Each row was made from one path, in order. Every step used is in the known rows, and no mark comes twice. Write each row's path.
Known rows:
j/k: [-10.8  -0.2   3.4  -2.5  -0.1   3.2 -21.6  -1.4  -1.4  -1.2  -6.8  -4.8
 -29.3  -7.8 -16.7 -13.9  13.1  -4.8  10.3  -6.8   8.5   1.4   0.3]
g/k/j/w/c/t: [ -5.0   8.7 -17.1   8.9  17.9   3.3  23.3   0.4  -4.0  21.0  -7.4  29.1
  -2.8   1.0   7.2  22.1  -4.6  20.1  -4.3 -20.2  16.1  -0.9  -5.4]
x/t/z: [ -3.9   5.2   0.2  -8.9 -16.8   4.7 -12.1  -4.5   4.3  -0.2  13.3 -30.3
 -28.2  11.8  54.5  19.1 -20.0 -15.6  -4.5  -4.1  21.7   8.7  -4.4]
z/t/x: [  0.6  -1.2   2.7  -2.0  -9.2  -8.8  -2.9   5.0   9.5   6.1  11.3 -21.6
 -23.1   8.7   7.7 -25.8  -3.8  -6.2   3.4  -2.5  17.6   1.6  -5.0]
g/k: [ -3.6  -2.7 -11.4 -10.2  -9.5  -6.3 -20.7  -4.3   0.8  -0.4  -5.1  -2.6
 -26.1  -3.6   7.1 -14.2  -4.9   2.0   0.0  -7.6  23.3   7.5   1.9]
t/l: [ -2.0  -2.8   6.8  -3.2 -23.1   4.9 -15.4  -4.1   8.2  -8.2  14.3  -8.7
  16.1   4.1   9.9 -16.7  -6.2  -3.1   5.9   8.7  10.9  -0.3   4.9]
x/t: [ -2.3  10.3   1.3  -5.9 -10.8  -0.6 -11.7   2.1   2.3   1.9  20.7 -25.2
 -22.1  -3.7  14.5  19.1 -15.2 -12.8 -10.5  -7.9  16.1   6.7  -3.4]
w/c/t/x: [ -4.9  12.8   1.8   7.3 -20.9  17.6   6.4   9.7   3.3   2.5  20.4  -2.2
  -8.8   9.1   6.6  54.4  -6.5  14.4   4.0 -18.2   2.3   3.5 -10.3]
c/t/l: [ -4.8   2.9   8.0   0.7 -27.3   9.3  -3.5  -2.5   5.8  -3.9  19.5  -4.2
  18.2   7.2  17.3  23.6  -5.6 -11.5   5.0   7.6   4.4   1.1   6.0]
g/k/l: [  1.1  -9.8 -13.4  -7.1   3.3  -6.7 -19.6  -6.4   0.7  -0.7 -14.1   2.7
 -57.5 -13.0   1.3 -16.0  -8.0   5.1  -4.2  -5.8  21.3   9.6   1.7]
z/t/l/k: [  7.3  -8.9   8.7  -7.2 -10.7 -17.0   0.5   3.7   8.6  -3.3 -17.1  -8.0
  10.5   0.7   1.9 -58.1  -1.4   0.6   5.5  26.7 -12.9  -0.2  10.8]
l/k/j/w: [ -0.4  -1.5   0.2  17.5  28.5 -10.8  11.2  -3.4   1.8  16.9 -13.1  17.5
 -11.1  -3.7 -11.9 -13.5  10.9   1.4  -3.9  -0.2  -6.6  -8.8   4.1]
z/t/l/k/j/w: [  8.6  -8.7   1.6   5.6  20.9 -20.8  23.0   0.5   9.1  16.4 -24.5  10.1
  23.7   2.4  -4.1 -60.6   5.1   1.6   1.2  21.0  -5.9 -10.0   8.6]
w/j: [ -3.0  -7.4   3.7   1.0  -0.6   4.4 -14.3   1.2   1.6   0.9  26.2 -33.7
 -17.2  -0.1   9.2 -18.7  -6.7  -8.5   2.9  -8.3  13.1   0.5  -6.7]
k/g: [  0.6  -2.9  -4.4   3.3  -8.2  -1.2  -6.6   0.7   3.7 -17.4  24.6  -5.3
 -23.6  -0.5  -2.6 -16.0   5.8  -4.6 -10.3  -7.5 -16.3  27.7  -3.4]
j/w/c/t/l: [-11.9  10.8   5.2  12.1 -21.3  16.3  17.7   8.2   3.8  23.9  15.7   9.1
  43.0   6.8  12.9  20.9  -3.2  19.4   3.1   0.0   4.6  -6.4  -4.9]
c/w/j: [ -6.7  -4.6   8.4 -27.9  -2.4  15.7 -10.2  -1.1  -0.2   9.9  22.8 -37.8
 -11.2   7.9   8.9 -20.9  -4.1 -21.4   3.9  -0.7  10.9  -0.8  -2.9]
w/j/t: [ -4.9   0.0   1.4   0.2  -8.0  -0.1 -30.3   0.7 -12.3  -3.5  28.4 -33.9
  -2.6  -8.5   5.7  10.3  -3.9 -18.6  -0.4 -12.0  24.9 -13.4  -7.6]
w/j/t/l/k: [  3.2  -7.1   7.7  -7.5 -15.0  -6.2 -24.5  -3.5 -10.0 -14.0  -8.0 -27.9
  30.8  -5.6  -5.3   8.4  -1.4 -12.6   4.9  11.7  -3.8 -12.9   0.8]
c/w/j/t/l/k/g: [  7.5  -8.2   3.2 -37.9 -14.1   2.2 -10.9  -4.8  -9.7 -22.3  -7.2 -29.7
  33.5   1.1 -17.1   0.2   8.3 -27.5  -5.6  20.0 -34.5  10.4   0.1]
c/t: [ -9.5   7.1   3.9   8.6 -14.6   9.4  -4.2   2.1   0.7   5.1  27.9  -3.4
 -19.3   1.6  13.0  27.2  -1.3 -12.0  -1.3  -5.5   7.2   2.1   2.7]
l/k/j/t: [  6.9   3.1  -2.6   5.3  17.1 -14.4 -12.5  -3.8 -11.0 -15.3  -8.8  14.9
 -13.4 -10.9 -15.7  15.9   6.8 -12.3  -4.7  -0.4  -0.8 -14.3   6.4]
g/k/j/w/c: [ -1.7   4.0 -18.5   4.2  23.1  -3.6  11.3  -1.0  -2.2  18.7 -11.2  26.0
  -4.3  -2.6  -0.1 -18.2  -4.7  30.6  -3.9 -20.9  21.9  -1.9  -7.2]
t/x: [ -5.1   1.5   3.2   1.9 -16.6   5.7 -16.0  -3.1   5.9  -2.1  13.7 -17.2
 -18.7   6.2   3.2  17.0  -4.1  -5.3   5.6 -11.1  16.2   1.7  -5.8]
w/j/k/l: [ -0.6 -15.6   1.0  -5.1  20.5   4.4 -19.1  -0.3  -5.0  -2.0 -11.5 -24.5
 -57.5 -15.6 -21.7 -20.3   5.9  -4.3   9.3  -7.7   7.7   3.4  -5.7]

Which path is each row?
[ -0.2   4.8  -0.4  22.1  17.0   7.2  30.1   0.1  -3.0  17.6 -16.4  27.7
  -5.9  13.8  32.4  23.8   1.3  17.2   2.4  -2.7 -14.2  -6.5  -0.8]  l/k/j/w/c/t/z
[  5.2  -8.2  -4.0   3.0  -1.9  -6.9  -4.1  -0.4   1.3 -20.5  -2.3   2.1
 -27.8  -4.5 -14.9 -13.3  12.0   0.0 -10.2   2.3 -42.2  26.7   0.8]  l/k/g
[ -2.4   5.0  -2.6  19.8  21.7   5.5  17.2   7.4   1.2  19.2  14.6  21.4
   1.6   1.2  -0.8 -15.7  -0.1  23.3  -3.1 -17.4  12.0  -8.5  -7.1]  k/j/w/c
[  0.9   0.3   5.6  -4.3 -21.7  -7.9 -25.3  -2.5  -7.0 -14.4 -11.1  -3.3
  27.5  -7.1  -8.1  13.9   2.4  -9.2   1.9  15.1  -4.5 -13.4   8.2]  j/t/l/k
[  2.0   2.1 -17.2 -10.5  10.1 -15.9 -21.4 -10.0 -10.9 -14.7  -5.2  12.2
 -14.3 -10.0  -2.3  11.8  -3.8 -11.7  -4.9 -13.3  34.3  -9.7   0.3]  g/k/j/t
[ -1.5   2.9  -1.9  11.1 -13.1   6.2  28.8   8.8   2.6   4.9  -8.1  18.3
  38.6   2.8  -9.9  19.3  12.2  22.1  -7.5   8.0 -51.3  18.8  -3.2]  j/w/c/t/l/k/g
[  8.9  -2.0   3.8   2.1   3.9  -2.2  12.8  -6.5   5.0 -15.9 -12.7  18.9
  12.8   5.2  -2.1  20.5   2.5  -9.1   3.7  15.3 -19.6  -1.7  12.4]  c/t/l/k/j
[  0.1  11.0  -1.6  19.1  17.6   6.4  32.7   4.3   0.2  19.7 -15.2  22.9
   0.6   7.6 -13.5  52.5   6.0  20.1  -1.0 -12.1 -15.5  -5.8  -7.1]  l/k/j/w/c/t/x
[-12.4   7.9   0.1  15.7  -3.6   9.9   4.0  10.1  -1.0  29.3  19.0   6.1
   4.1  -1.0   5.2 -13.8  -0.8  25.7  -1.5 -14.6  12.7  -6.4  -8.9]  j/w/c
[ 13.2   0.6   2.3 -12.4   8.2 -11.0   6.7  -5.5   5.2 -18.8 -18.1  -2.7
   9.3  -0.5  -2.1  13.6 -12.6  -9.3  -6.5  13.5 -10.3   5.2   7.6]  x/t/l/k/j
[ -1.5 -13.6  -7.2  -6.1  10.1   3.6 -12.0   1.8  -3.7 -19.9   0.7 -27.1
 -28.1  -6.9 -23.7 -20.8  16.9  -9.0   2.4 -11.9 -19.8  26.1 -11.4]  w/j/k/g
[  1.6  -6.2   8.5  -4.3 -15.6  -3.0 -12.5  -3.2   6.2  -9.6 -14.8  -1.2
  12.5   0.8  -4.3 -14.5   1.2   1.7   6.3  18.6 -15.8   0.9   9.9]  t/l/k
[  7.9  -4.9   0.1   6.4  22.9 -11.5   0.9  -3.5   2.2 -11.3 -11.0  14.5
 -28.0  -3.1  -9.3 -11.4   4.6  -1.2  -0.7   1.3 -13.3  -1.8   6.9]  l/k/j
[-1.9  9.2  1.2 14.2  4.7 11.1 29.2  4.7  3.9 15.5 13.1 24.7 40.3  9.0
  9.1 18.7 -4.4 16.4  2.0 -1.5  5.7 -9.9 -3.2]  k/j/w/c/t/l
[  8.6   8.2  -0.4  -1.0  14.6  -3.5  27.1   4.2   1.8   9.4 -19.5   9.7
  34.2  -1.8  -5.4  13.5 -10.9  20.6 -10.2   3.1 -11.3  -2.2  -2.7]  x/t/l/k/j/w/c
[ -6.9   1.3   6.6 -27.2  -9.6  10.7 -24.3  -1.5 -14.0   6.6  25.4 -38.4
   2.6  -0.9   4.6   6.4  -1.6 -33.1  -0.5  -2.3  24.0 -14.0  -3.3]  c/w/j/t
[ 12.6 -14.0   0.4  -9.0  -8.4 -20.2   8.5   4.6  11.1 -20.6 -14.3  -4.2
   7.6   0.9  -7.6 -61.3   6.6   0.1  -4.1  25.8 -41.3  26.5   8.1]  z/t/l/k/g
[ -4.0 -14.1   5.4 -32.4  18.4  15.9 -15.1  -4.7  -5.2   9.5 -14.2 -28.0
 -51.0  -7.6 -22.3 -24.8   8.8 -18.4   8.7   1.1   6.5   2.4  -3.0]  c/w/j/k/l
[  4.1   2.7   1.5  -2.2  -3.7  -5.3 -16.6  -7.8  -5.6 -22.3  12.5   6.7
  27.9  -2.7   0.7   8.7  -4.1 -15.2   0.4   3.5  21.9 -17.3   3.7]  k/j/t/l
[ -2.7  -2.7   5.0  -8.7 -21.6   1.9 -27.6  -2.6  -7.0 -11.6  21.0 -35.5
  34.0  -3.6   5.9   6.2  -8.2 -17.4   5.0   2.9  22.8 -14.3  -4.2]  w/j/t/l
[ -5.2  -4.5  -5.4  -3.8   2.6   1.8 -13.5  -0.4  -1.3 -19.3  -3.8  -1.0
 -31.2  -8.5 -25.9 -16.5  20.2  -4.2  -0.9  -7.9 -20.6  26.2  -4.5]  j/k/g
[ -1.8   5.2 -13.7   0.4   4.4   4.9  24.7  -3.0   0.9  15.0 -13.1  30.8
  33.6   6.6   9.0  17.9  -8.0  21.8   0.9  -6.4  13.2  -2.3  -1.9]  g/k/j/w/c/t/l
[ -5.9   2.0  -0.9  15.7  21.8  -1.7   7.4  -3.1   2.0  19.1  13.7   9.5
  -7.1   0.6   1.6 -13.8   4.9  -2.9  -3.5  -8.2  18.8  -8.8  -1.7]  k/j/w
[  1.4   4.6   7.5   2.5 -20.8   8.9  11.5   8.5   1.0  -7.1  -9.6  14.0
  24.7   2.4   0.5  22.2  -2.6  19.8   5.1  11.0 -27.5   2.5   5.1]  w/c/t/l/k
[ -1.1   8.2  -1.3  22.4  23.8   3.5  32.3   7.4  -1.8  20.1  -7.5  32.8
  -1.1  -0.4  -7.9  23.0   6.1  19.8  -5.4  -6.7 -18.8  -7.9   0.2]  l/k/j/w/c/t
[  0.1   2.0   3.4  12.1  10.8  -2.3  22.4  -4.3   3.2  13.5 -15.9  20.3
  27.1   5.1  -2.2  22.0   6.7  -4.2   0.3  15.0 -13.6  -9.3   8.3]  c/t/l/k/j/w
[-15.4  14.9   1.8  20.8  -7.4  15.6  17.3  12.6  -1.5  32.1  22.0   9.8
   6.0   2.0  10.7  24.4   0.2  17.6  -1.8 -13.3   5.7  -6.6  -7.6]  j/w/c/t
[  5.4  -2.0 -13.3 -16.6  -3.1 -14.3 -21.2 -15.5  -6.8 -23.4 -14.6  12.0
  21.8  -4.4   1.1   7.0  -6.8 -10.6   0.9   0.7  33.3  -9.4   3.2]  g/k/j/t/l
[ 10.3   1.9   3.9   5.0   6.7   3.7  23.9   4.6   0.8 -16.6 -12.5  29.3
  21.8   5.6  -4.6  19.7  -3.9  17.7   4.2   7.8 -27.5   0.3   6.4]  w/c/t/l/k/j
[ 16.1 -12.2   3.3  -6.7  13.4 -21.5  13.0  -0.2  10.8 -12.9 -20.3   9.2
   8.4   2.2  -1.4 -60.3  -2.4  -3.3   4.9  23.2 -12.2  -2.0  11.9]  z/t/l/k/j
